Known rows, with every step that occurs
m -> k: [ -9  -2  -2 -10  -5   0   5  -5   6   8  -4  -4  -3   2  -2 -12   6  -5
  -5  -2  -4  -2  -1  -1  -1  -2   2   4  -2  -2]
u -> a -> m -> k -> b: [-14  -6  -9 -24 -25  11   7 -13  13   1   3 -14  11   6 -22 -29  31  -7
 -32   1  -9  12  -2  14   9  -8   1  -2   2 -13]
s -> u -> a -> m -> k: [-15  -3  -4 -19 -17   6   9 -15   1   1   4 -13   4   8 -26 -31  32   3
 -20  -1  -6   1  -2  16   7  -4  -1  -6   5 -10]
k -> u -> a: [ -6  -1  -7 -11 -20   7   9 -12   4   3   4  -5  11   1  -7 -15  18  -2
 -21   6 -10   4  -2   6   6  -1   0   2   5  -6]
b -> s: [ -4   1   0  -5  -6   0   5   3   2  -1   1   0  15  -1  -2   1   5  -8
  -6  -3 -13  13  -2   4   5   1   1  -5  -3  -1]
j -> z -> x: [ -4  -1  12  -8  -5   0   9  -2   9  -3   0   2  -1  -6  -6  11   8   8
   2  -4   2   1  -3   8   2  -1  -1  13   6 -11]
a -> m -> k -> b -> s: [-13  -5  -9 -24 -20   9   4  -3  13  -1   4 -12  20   4 -19 -23  25 -14
 -31  -3 -18  24  -3  12  11  -6   7  -5  -1  -6]
b -> s -> m -> a: [-18  -1   0 -18 -15   4   8 -11   7   3   5  -4  17   2 -11  -4  12 -10
 -11   1  -4  15  -3  12   8   4   9  -4   0  -6]
k -> u: [ -2  -1  -6  -5  -9   7   0  -4   3   2   3  -2   5  -1  -3  -8   7  -1
 -15   4  -7   3  -1   0   2   0   4   3   6   2]
k -> b -> s -> u: [ -5  -2   1 -13 -14   4   3  -3   0   4  10  -8  10   3 -17  -6  20 -11
 -29  -1 -13  13  -5  13  10  -1   6  -7   5  -5]
h -> m -> a -> b: [-23  -3  -3 -20 -14   7   6  -8   4   9 -10 -13  -3   6  -8 -13  12  -4
 -18  -3  14   8  -3   3  -6   1  -7   5 -10  -8]
m -> a: [-12   0   1 -10  -7   3   8  -4   5   6  -5   1  -1   0  -1  -8   6  -2
  -6   2   3  -3   0   2   0   0  -2   4   0  -6]
h -> m -> k -> b -> s: [-25  -4  -4 -25 -17   2   6  -8  10  10  -5 -15  10   7 -10 -16  15 -24
 -27  -7 -11  17  -3   5   1  -1   7   1 -13  -4]
a -> b -> s: [ -4  -1  -4 -12 -15   6   6   2   3   2   3  -8  16   0  -7  -3  14  -6
 -19  -4 -11  24  -5   8   6  -2  -4  -4  -5  -6]
k -> b: [ -1  -3  -2  -6  -8   4  -2  -2   5   3   4  -4   2   0  -6  -3   7  -6
 -18   2  -2   6  -1   3   4  -2   3   1   2  -3]
h -> m: [-11  -1  -1  -3   3  -2  -3  -4  -3   1  -6  -7  -3   5  -1  -1  -3  -4
   1  -4   7   0   0  -3  -6   3   0   1  -9   2]
b -> s -> z: [ -5   3  -5  -4 -13  -2   3   2   1   1  -1   3  18  -2   9   0  -3 -15
  -9  -1 -17  17  -2   3   4   6   4   2  -1   8]
h -> m -> a -> b -> s: [-27  -2  -4 -25 -19   6  11  -6   6   9  -9 -13  11   6  -9 -11  18 -12
 -23  -6   1  20  -5   7   0   2  -5   0 -13  -9]
u -> a -> m: [ -6  -1  -5  -7 -12   5   4  -6   2 -10   4  -6  12   4 -13 -14  18   6
  -9   1  -3   8   0  11   6  -4  -4  -6   3  -8]
h -> z -> x: [ -3  -1  10   0   2   0   8  -7   7 -16   1   6   7  -3   1  19   8   6
  -4  -4  -7  -8  -1  14   5  -2   6  11   7  -1]
m -> k -> u -> a -> b -> s -> z: [-18  -2 -18 -32 -49  12  16 -14  13  16   0 -12  29   1  -6 -31  30 -22
 -48   2 -30  30  -7  12  11   0   0   7   0  -5]
a -> m: [  0  -2  -4  -2   0   5  -4   1   1 -11   2  -3   7   2  -9  -7   7   7
  -2  -1   1   7   1   4   3  -4   2  -5   3   1]
s -> m -> a -> b: [-13  -4  -5 -20 -19  11   4 -13   7   8   4 -11   3   3 -16  -9  16  -2
 -18   2  11  12  -5  11   4   1   2   0   1 -10]
k -> b -> s -> m: [ -6  -5  -3 -15 -15   6  -2  -8   7   1  13  -9  20   2 -16   1  14 -15
 -23   1  -8  25  -4  12  12   1  13  -7   1  -4]
u -> a -> b -> s -> z -> j: [ -6   3 -10 -16 -38   5  14 -10   5   2   1   1  29   0  -4  -6  30 -12
 -21   3 -17  41  -7  16  12   0   0   8   0  -6]
u -> a -> b: [ -5  -2  -5 -13 -20   7   9  -8   3   5   2 -10   7   3 -10 -11  20   0
 -19   1  -1  12  -4   9   4  -3 -10  -1  -3 -14]
k -> u -> a -> b: [ -6  -3 -12 -18 -30  13   9 -12   5   6   5 -12  13   2 -13 -19  27  -1
 -34   5  -8  14  -5  10   7  -4  -6   2   3 -11]
s -> b: [ -5  -2   5  -2  -7   1  -4  -1  -3   3   9  -5 -10   5  -8  -1   9  -1
  -6  -2   4   2  -2   3   1   0   0  -8   3  -4]
z -> x: [-4 -1  6 -3 -2  1  6 -2  5 -4 -1  4  1 -4 -1 11  9  6 -1 -1  0 -2 -3  4
  3  1  2  9  6 -5]

Rows
[-19  -4 -11 -31 -33  11  13 -23  11   9   8 -14  26   4 -20 -23  30 -16
 -32   2 -22  21  -5  15  13   1  12  -3   2  -8] : b -> s -> m -> k -> u -> a
[-19  -3 -14 -29 -38   8   9 -11  13   2   3 -11  31   3 -14 -30  27 -22
 -40   0 -25  29  -3  16  14  -3   5   0   1  -4] : u -> a -> m -> k -> b -> s -> z
[-11  -5 -14 -26 -38  16   9 -19   7   6  14 -17  31   3 -23 -14  34  -9
 -40   3 -14  33  -8  19  15  -1   5  -6   3 -12] : k -> u -> a -> b -> s -> m
[  3   3  -4   3 -12  -1   0  -5   2   0  -2  11   7  -2   7   4   4  -3
   3   4  -3  16  -2   2   2   3   9  13   6   8] : s -> z -> j
[ -9  -4  -7 -21 -29   8  10 -15   4   2  11 -15  25   4 -20  -7  27  -8
 -24  -1  -8  31  -6  19  13   0   0  -9  -2 -13] : u -> a -> b -> s -> m
[-14  -4  -7 -18 -17   6   9 -11   8  -2  -1 -10  10   5 -16 -26  24   0
 -14   0  -8   6   0  10   5  -6  -1  -3   0 -10] : u -> a -> m -> k
[-10  -5  -8 -18 -17   9   0 -17   9   9   7 -10   5   3 -14 -16  14  -8
 -20   3  -5   6  -2   5   5   1  15   2   6   1] : s -> m -> k -> u
[-14  -5  -5 -25 -19   9   4  -7   6   2   8 -15  13   6 -29 -25  33 -11
 -36  -4 -17  18  -4  16  12  -5   9  -9   5  -6] : a -> m -> k -> b -> s -> u
[-15  -5 -11 -24 -28  10   8 -26  10  10   7 -13  12   4 -18 -24  26  -8
 -25   5  -9   8  -3  11   8   0  11   1   6  -7] : s -> m -> k -> u -> a
[ -4  -1  -2 -13 -15   6   6  -2  -4   4   7 -11   9   3 -17  -6  23  -4
 -24  -5  -9  18  -7  13   7  -1  -3  -8   1  -7] : a -> b -> s -> u
[  4   1   5   4  -1  -1   4  -9   5 -14   2  10   8   1  -1  13  12   5
   2   1  -6   7   0  13   4  -5  10   8   6   3] : h -> z -> j
[ -4  -3  -7 -14 -18   7   1  -8   3   1  11 -12  20   2 -16   1  16  -8
 -18  -4  -4  29  -6  12   9   1   5  -7  -2  -5] : a -> b -> s -> m
[-16  -6  -6 -25 -25  11   6 -17   7   3   8 -17   5   9 -31 -34  39  -3
 -37   1  -8   7  -3  19  10  -7   3  -6   8 -13] : s -> u -> a -> m -> k -> b
[-12  -2  -2 -17 -16   9  10  -4   7  10  -4  -6   0   1  -6 -12  15  -1
 -19   1   6   7  -3   5   1  -2  -6   4  -1 -10] : m -> a -> b
[-10  -4 -12 -17 -14  12   0  -7  10   0   1  -8   9   3 -15 -28  19  -1
 -23   1 -10   8  -1   5   4  -6   7   1   6   0] : a -> m -> k -> u
[-24   1  -7 -23 -31   5  11 -10   7   8 -11  -2  19   3  -1  -7  22 -16
 -20  -1  -2  37  -7   9   1   4   3  13  -7  -2] : h -> m -> a -> b -> s -> z -> j
[-10  -1  -3 -15 -17   5   9  -9  -3  -9  10  -9  21   6 -25 -18  31   1
 -21  -2 -14  16  -3  20  13  -2  -1 -14   5 -10] : b -> s -> u -> a -> m
[-10   2   2 -13 -17   0  13  -9  -4   1   7  -7  14   3 -16 -10  24  -5
 -18  -1 -15   9  -4  16  10   1  -2  -9   3 -10] : b -> s -> u -> a
[-17   0  -1 -23 -22   9  13  -5   2  10   2 -10   8   3 -18 -15  28  -6
 -30  -2  -6  14  -7  15   7   0  -4  -4   1 -12] : m -> a -> b -> s -> u
[ -9  -7  -6 -19 -15   8  -3 -16  11  10   8 -13   2   4 -17 -13  14 -13
 -21   1  -1  10  -2   8   6  -2  14   0   3  -4] : s -> m -> k -> b
[ -9  -3  -6 -12  -5   5   1  -4   7  -3  -3  -7   4   3 -12 -20  12   1
  -8  -3  -5   5   0   5   2  -5   3  -2   1  -2] : a -> m -> k
[-19  -3  -4 -25 -23   6  14 -13   3  -1   4 -14  17   7 -27 -29  37  -4
 -26  -4 -19  14  -4  20  12  -4   1 -11   3 -11] : b -> s -> u -> a -> m -> k
[-13  -3  -4 -22 -19   5   8  -4  12   9   1  -9  14   2 -10 -15  17 -20
 -28  -2 -19  18  -3   7   8  -4   7  -1  -4  -6] : m -> k -> b -> s
[-10   1  -8 -20 -31   4   7  -8  14   9  -1   3  20  -1  -3 -11  22 -24
 -25   3 -22  33  -6   9  10   0  15  12   2   1] : m -> k -> b -> s -> z -> j
